What can hang from each mark
k_899: k_274 k_375
k_311: k_185 k_899
k_185: k_274 k_311 k_375
k_375: k_185 k_193 k_899
k_193: k_274 k_311 k_375

Known rows, with every way that one mark hangs from another
k_185{k_274 k_375}: [ 0.600 -1.115 -0.504  0.378 -1.275  0.255  1.247 -2.088  1.938  3.194
  1.519  0.169  0.155  1.576  1.160 -2.111 -0.564 -1.682 -2.212 -1.113
 -3.442 -2.964]
k_311{k_185{k_274} k_899{k_375}}: [ 0.839 -1.412 -0.137  3.956 -0.860 -0.785 -0.354  0.561  0.201  3.595
  1.871  1.155 -0.715  0.645 -0.513 -2.620  0.142  1.407 -4.334  0.861
 -3.758 -0.154]
k_311{k_185{k_274 k_375}}: [ 0.341 -1.007  0.038  1.265 -1.597  0.242 -0.074 -1.833  2.809  3.862
  2.262  0.275  0.910  0.657  0.096 -1.801  1.135 -0.407 -2.358 -0.792
 -3.486 -1.607]
k_185{k_274 k_311 k_375{k_193 k_899}}: [-0.247 -3.424  3.402  0.741 -1.697 -0.262  1.492 -4.127  5.382  2.544
  1.419  0.494  2.255  2.912  0.522 -1.030 -2.574 -0.643 -1.979 -0.544
 -3.832 -1.787]
k_193{k_375}: [ 0.559 -0.507 -1.046  1.744 -0.206 -0.155  0.751  0.000  2.338  4.797
  1.627 -0.760  0.332  0.858  1.625 -0.516 -3.686  2.179 -2.782 -2.406
 -3.304 -2.367]
k_185{k_311{k_899} k_375{k_193}}: [ 1.079 -2.878  5.273  1.436 -0.767 -0.414  1.970 -1.836  4.985  3.489
  0.824  0.549  0.295  3.085  1.864  0.758 -0.325 -2.683 -4.100  0.172
 -2.659 -4.314]
k_899{k_274 k_375}: [ 1.159 -2.908  2.999  3.063 -0.651 -0.585 -0.358  0.155  2.335  2.846
  2.141  2.224 -2.036  0.936  1.730  0.791 -2.145  1.279 -3.579 -1.238
 -4.077 -0.929]
k_193{k_311{k_185 k_899}}: [-0.482 -1.831  2.456  2.154 -0.610 -0.327 -1.344  0.798  2.630  4.504
  1.112  0.276 -1.114  1.075  0.727 -2.373  0.740 -0.195 -2.674 -0.317
 -2.583 -1.181]
k_185{k_274}: [ 0.136 -0.863 -0.269  1.238 -0.959  0.275  0.699 -1.441  0.953  3.988
  1.325 -0.050 -0.278  1.531  1.469 -2.108 -2.018  2.082 -2.360 -1.234
 -3.370 -1.130]
k_193{k_274 k_311 k_375{k_899}}: [-2.156 -1.817 -1.055  0.839 -0.531 -1.117 -0.569 -1.643  2.968  4.642
  1.526  0.164  0.721  1.954  0.268 -1.931 -2.503  0.913 -0.853 -2.949
 -2.628 -1.418]
k_311{k_185 k_899{k_274 k_375{k_193}}}: [ 2.656 -3.939  5.753  4.565 -0.621 -1.375 -0.196  0.738  3.582  3.260
  0.956  1.754 -1.538  1.964  1.061  0.650 -0.722  0.016 -5.483  1.751
 -4.333 -0.311]
k_193{k_311{k_899} k_375{k_185}}: [-1.066 -1.362 -1.290  1.014 -0.016 -1.421  0.407  2.268  0.048  3.776
  0.313 -1.595 -0.441  1.513  1.472 -2.583 -4.326  0.861 -3.440 -1.557
 -2.932 -2.023]
k_899{k_375}: [-0.088 -0.937  0.627  2.745 -0.259 -0.450 -0.161 -0.084  2.017  2.904
  2.507  2.002 -1.439  0.677  1.206 -1.470 -1.659  2.654 -3.282 -1.448
 -2.846 -1.653]
k_311{k_185{k_375{k_193}} k_899{k_274}}: [ 3.300 -4.195  6.056  2.022 -1.142 -0.563  0.816 -0.476  4.907  3.760
  0.705  1.011 -0.627  2.355  1.659  1.760  1.047 -4.404 -4.330  1.794
 -4.142 -2.646]
k_311{k_899}: [ 0.960 -1.220  0.754  1.582 -0.108 -0.032  1.202  0.712  0.971  4.362
  1.264  1.336 -1.618  1.472  2.368 -0.300 -0.543 -0.641 -2.831  0.213
 -2.746 -3.233]
k_311{k_185}: [-0.190 -0.750  1.161  1.876 -0.752  0.294 -0.956 -0.478  3.092  4.517
  2.877  1.219 -0.457 -0.015  1.188 -0.481  0.769  2.949 -2.293 -1.262
 -2.731 -0.878]
k_375{k_185{k_274 k_311} k_899}: [-3.079 -2.314 -0.462  0.272 -1.245 -0.531  0.316 -1.729  1.832  2.804
  3.014  1.281  1.475  1.170  0.663 -0.705 -3.387  4.348 -1.533 -1.630
 -3.425  0.718]
k_311{k_185{k_274} k_899}: [ 0.941 -1.224 -0.022  2.494 -0.933  0.024  0.087  0.155  0.796  4.716
  1.365  0.421 -0.191  1.254  0.507 -1.751  0.452  0.647 -3.121  0.750
 -3.536 -0.703]
k_311{k_185 k_899}: [ 0.885 -1.262  1.160  2.365 -0.437 -0.029 -0.020  0.850  1.836  4.803
  2.077  1.551 -1.161  0.698  1.417 -0.163  1.395  0.167 -3.087  0.450
 -2.840 -1.824]
k_899{k_375{k_185}}: [-1.625 -1.050 -1.247  1.615 -0.150 -1.204 -0.171  0.873  0.578  1.949
  3.078  1.956 -1.684  0.056  1.539 -1.747 -2.313  4.152 -3.655 -1.273
 -2.675 -0.969]
k_899{k_274}: [ 0.978 -2.730  3.158  1.424 -0.806  0.122  0.234 -0.400  2.621  4.030
  1.682  1.491 -1.428  1.586  2.571  1.560 -1.618  0.232 -2.543 -1.472
 -3.844 -1.485]
k_311{k_185{k_274 k_375{k_193}} k_899}: [ 2.213 -2.263  2.336  1.941 -1.300 -0.370  1.477 -1.472  3.020  3.714
  0.257 -0.493  0.411  2.637  0.444 -2.028  0.665 -2.622 -3.998  1.828
 -3.684 -2.484]
k_375{k_185{k_274 k_311} k_193}: [-1.855 -2.533  2.506  1.243 -1.131 -0.892  0.909 -2.305  3.066  2.916
  1.121 -0.674  1.213  2.869  1.689 -1.783 -3.558  5.087 -4.031 -1.474
 -2.991  0.184]

Rows
[-0.774 -2.786  4.136  2.303 -0.653 -1.277 -0.736 -1.308  3.645  4.730
 -0.041  0.262 -0.682  3.414  0.838 -2.476  2.345  0.071 -3.794  0.362
 -1.678 -1.329]	k_375{k_193{k_274 k_311{k_185 k_899}}}
[-0.731 -1.549 -0.486  1.752 -0.129 -1.253  0.318 -0.239  1.193  5.317
  0.073 -0.917 -0.373  2.630  1.070 -1.848 -0.755 -1.069 -3.076 -2.176
 -2.198 -2.932]	k_193{k_274 k_311{k_899} k_375}
[-0.749 -0.594 -4.002  0.855 -0.696 -0.862  1.067  0.116 -0.269  3.781
  1.528 -1.673  1.124  0.968  1.154 -2.453 -5.132  4.124 -3.219 -2.320
 -3.733 -0.708]	k_193{k_375{k_185{k_274}}}
[-3.060 -2.243  0.467  0.159 -0.726 -0.551  0.003 -0.997  2.835  2.915
  3.713  2.195  0.599  0.686  1.526  0.891 -2.615  3.828 -1.327 -1.787
 -2.729 -0.511]	k_375{k_185{k_311} k_899}
[-0.743 -2.396  4.863  2.238 -0.793 -0.369 -1.422 -1.294  5.374  3.880
  0.611 -0.746 -0.129  2.082  0.775 -3.586 -0.933  2.526 -2.957 -0.925
 -2.505 -0.165]	k_375{k_193{k_311{k_185}}}
[-1.532 -1.905 -0.790  2.034 -0.603 -1.729 -0.289  1.346 -1.617  1.819
  0.531 -0.131 -1.533  1.777  0.497 -5.162 -3.110  1.282 -4.085 -0.392
 -3.200 -0.232]	k_193{k_311{k_899{k_375{k_185{k_274}}}}}
[-2.458 -3.110  3.389  1.332 -1.053 -0.960 -1.580 -2.994  5.360  4.107
  1.395  1.189  0.347  2.651  0.077 -2.411  0.696  1.646 -1.580 -0.445
 -2.143  0.114]	k_375{k_193{k_274 k_311{k_185}} k_899}
[-1.085 -2.531  2.224  0.190 -1.243  0.109  0.442 -2.741  5.447  3.147
  3.453  2.245  0.881  1.073  0.967  1.152 -0.654 -1.087 -0.729 -1.850
 -2.984 -2.808]	k_185{k_311 k_375{k_899}}
[-0.837 -3.369  0.871 -0.186 -0.773 -0.663  0.240  0.320  1.577  2.750
  2.880  2.505 -0.898  0.716  2.386  1.720 -3.321  1.043 -1.474 -0.615
 -4.113 -0.185]	k_375{k_185 k_899{k_274}}
[ 2.265 -4.863  6.980  1.074 -0.941 -0.787  1.064 -0.639  4.327  2.892
 -0.999 -0.293 -1.177  3.842  2.084 -0.763 -1.535 -6.290 -3.708  0.497
 -3.845 -3.495]	k_185{k_375{k_193{k_311{k_899{k_274}}}}}
[-0.589 -1.653  1.594  0.884 -1.630  0.313  0.737 -3.154  3.516  3.385
  2.171  0.072  1.262  1.832  0.945 -0.676 -0.466 -0.255 -2.385 -2.484
 -3.273 -2.535]	k_185{k_274 k_311 k_375}
[ 0.667 -2.100  1.714  1.224 -1.305 -0.037  1.518 -1.999  2.199  3.586
  1.410  0.431  0.860  2.236  0.888 -0.414 -0.080 -2.791 -3.168 -0.808
 -3.338 -3.307]	k_185{k_274 k_311{k_899} k_375}
[ 0.717 -2.843  4.019  4.214 -0.831 -1.217  1.284 -1.400  2.694  2.889
  0.346  0.289  0.210  3.213  0.425 -2.037 -2.746  2.028 -5.484  0.318
 -3.545 -0.878]	k_185{k_274 k_311{k_899{k_375{k_193}}}}
[-0.136 -3.681  2.538  2.242 -1.135 -0.747 -1.922  0.077  4.827  4.373
  1.739 -0.294  1.013  0.816 -0.038 -0.336 -3.883  0.787 -1.324 -2.152
 -4.874  0.866]	k_193{k_311{k_185} k_375{k_899{k_274}}}
[ 1.351 -3.320  3.120  3.173 -0.728 -0.865 -1.126  1.559  2.859  5.142
  0.325 -1.265 -0.174  1.519  0.639 -0.167 -2.368 -1.167 -3.470 -1.382
 -4.511 -0.524]	k_193{k_311{k_185 k_899{k_274}} k_375}
[-1.247 -1.193 -3.497  0.190 -0.198 -0.928  0.765  0.782  1.214  3.536
  2.704  0.521  0.916  0.295  1.310 -0.485 -5.469  2.986 -1.655 -1.733
 -3.639 -1.165]	k_193{k_375{k_185 k_899}}
[-2.017 -2.409  3.544  1.016 -0.554 -0.814  0.710 -1.475  4.044  3.106
  1.899  0.226  0.365  2.258  2.327 -0.076 -2.793  4.923 -3.923 -1.689
 -2.275 -0.848]	k_375{k_185{k_311} k_193}
[-0.768 -4.534  5.652  2.966 -0.793 -1.688 -0.103 -0.821  3.864  1.754
  2.118  1.353 -0.260  2.249  2.011  1.330 -3.701  4.431 -5.306 -1.358
 -3.829  0.301]	k_899{k_274 k_375{k_185{k_311} k_193}}
[-0.061 -2.948  3.706  0.488 -0.658 -1.141  1.143 -2.313  3.459  3.611
 -0.456  0.314 -0.973  4.198  1.681 -2.252  1.773 -4.818 -3.499  0.112
 -1.655 -4.593]	k_185{k_375{k_193{k_274 k_311{k_899}}}}
[-1.154 -3.157  3.103  1.690 -1.438 -0.460 -1.086 -2.163  4.888  3.286
  0.416 -0.779  1.129  2.461 -0.640 -5.028 -2.872  2.212 -1.508  0.150
 -3.745  1.522]	k_375{k_193{k_311{k_185{k_274}}} k_899}
[ 0.975 -3.820  5.226  3.887 -0.673 -0.861 -0.050  0.204  2.480  3.184
  2.120  2.410 -1.237  1.926  1.398  2.620 -1.438 -0.147 -4.517 -0.881
 -3.999 -1.289]	k_185{k_311{k_899{k_274 k_375}}}
[ 0.472 -2.290  0.021  2.462 -0.365 -1.802  1.638  0.534 -0.646  1.835
  0.227  0.291 -0.860  2.665  0.994 -3.304 -3.567  2.042 -5.604  1.565
 -3.516 -0.786]	k_311{k_899{k_375{k_185{k_274} k_193}}}
[-1.018 -1.343 -2.679  0.910 -0.409 -0.819  0.694 -1.642  2.507  4.930
  2.378  1.166  0.795  1.361  0.928  0.340 -1.795  1.175 -1.199 -2.174
 -2.854 -1.994]	k_193{k_274 k_375{k_899}}
[ 0.679 -5.329  6.223  0.305 -1.335 -0.556  0.222 -2.268  6.165  2.236
  0.205  0.822 -0.314  2.991  1.406 -0.883 -3.176 -4.181 -1.510 -0.261
 -4.196 -1.961]	k_185{k_375{k_193{k_311} k_899{k_274}}}
[-1.154 -1.784  1.439  1.123 -0.336 -0.737 -0.196 -0.743  1.233  4.692
  0.480  1.038 -1.779  2.938  1.554 -2.039  1.723 -1.424 -2.489 -0.928
 -1.443 -2.758]	k_193{k_274 k_311{k_899}}
[-0.836 -2.182  0.488  2.129  0.052 -2.440  1.219  0.019  0.045  2.607
  1.275  2.305 -1.629  2.841  1.682 -1.268  0.108  1.619 -5.601  0.985
 -1.916 -1.998]	k_311{k_899{k_375{k_185 k_193{k_274}}}}
[ 0.527 -2.119  3.086  1.036 -0.858  0.083  1.281 -1.092  3.503  3.698
  2.103  1.365 -0.030  1.803  1.779  1.545  0.915 -2.766 -2.989 -1.006
 -2.573 -4.371]	k_185{k_311{k_899} k_375}
[-1.641 -1.888  1.280  0.987 -0.351 -0.648  0.821  0.515  0.888  3.674
  2.443  1.347 -0.501  1.409  2.292  1.121 -1.119  2.213 -3.574 -1.101
 -2.268 -1.834]	k_375{k_185{k_311{k_899}}}
[ 0.762 -3.279  1.359  2.270 -0.275 -1.672  0.460  2.470 -0.767  2.189
  1.856  2.478 -2.523  1.127  2.170  0.917 -2.156  0.121 -4.715  0.331
 -3.991 -1.223]	k_311{k_899{k_274 k_375{k_185}}}
[-0.099 -2.422  4.476  0.509 -0.886 -0.307  0.338 -1.987  5.260  2.714
 -0.083 -0.773 -0.453  2.818  1.613 -3.380 -1.662 -1.950 -2.749 -1.283
 -2.453 -3.369]	k_185{k_375{k_193{k_311}}}
[-0.094 -5.157  6.515  2.076 -1.282 -0.570 -1.715 -1.245  6.189  3.338
  0.791  0.691  0.236  2.311  0.632 -0.947 -2.512  0.578 -1.780  0.100
 -4.271  1.157]	k_375{k_193{k_311{k_185}} k_899{k_274}}
[ 0.109 -4.657  5.287  1.036 -0.489 -1.493  0.555  1.019  1.974  2.760
 -0.786 -0.129 -1.761  3.297  2.742 -1.339 -3.355 -0.960 -4.292  0.598
 -3.547 -0.900]	k_375{k_185 k_193{k_311{k_899{k_274}}}}
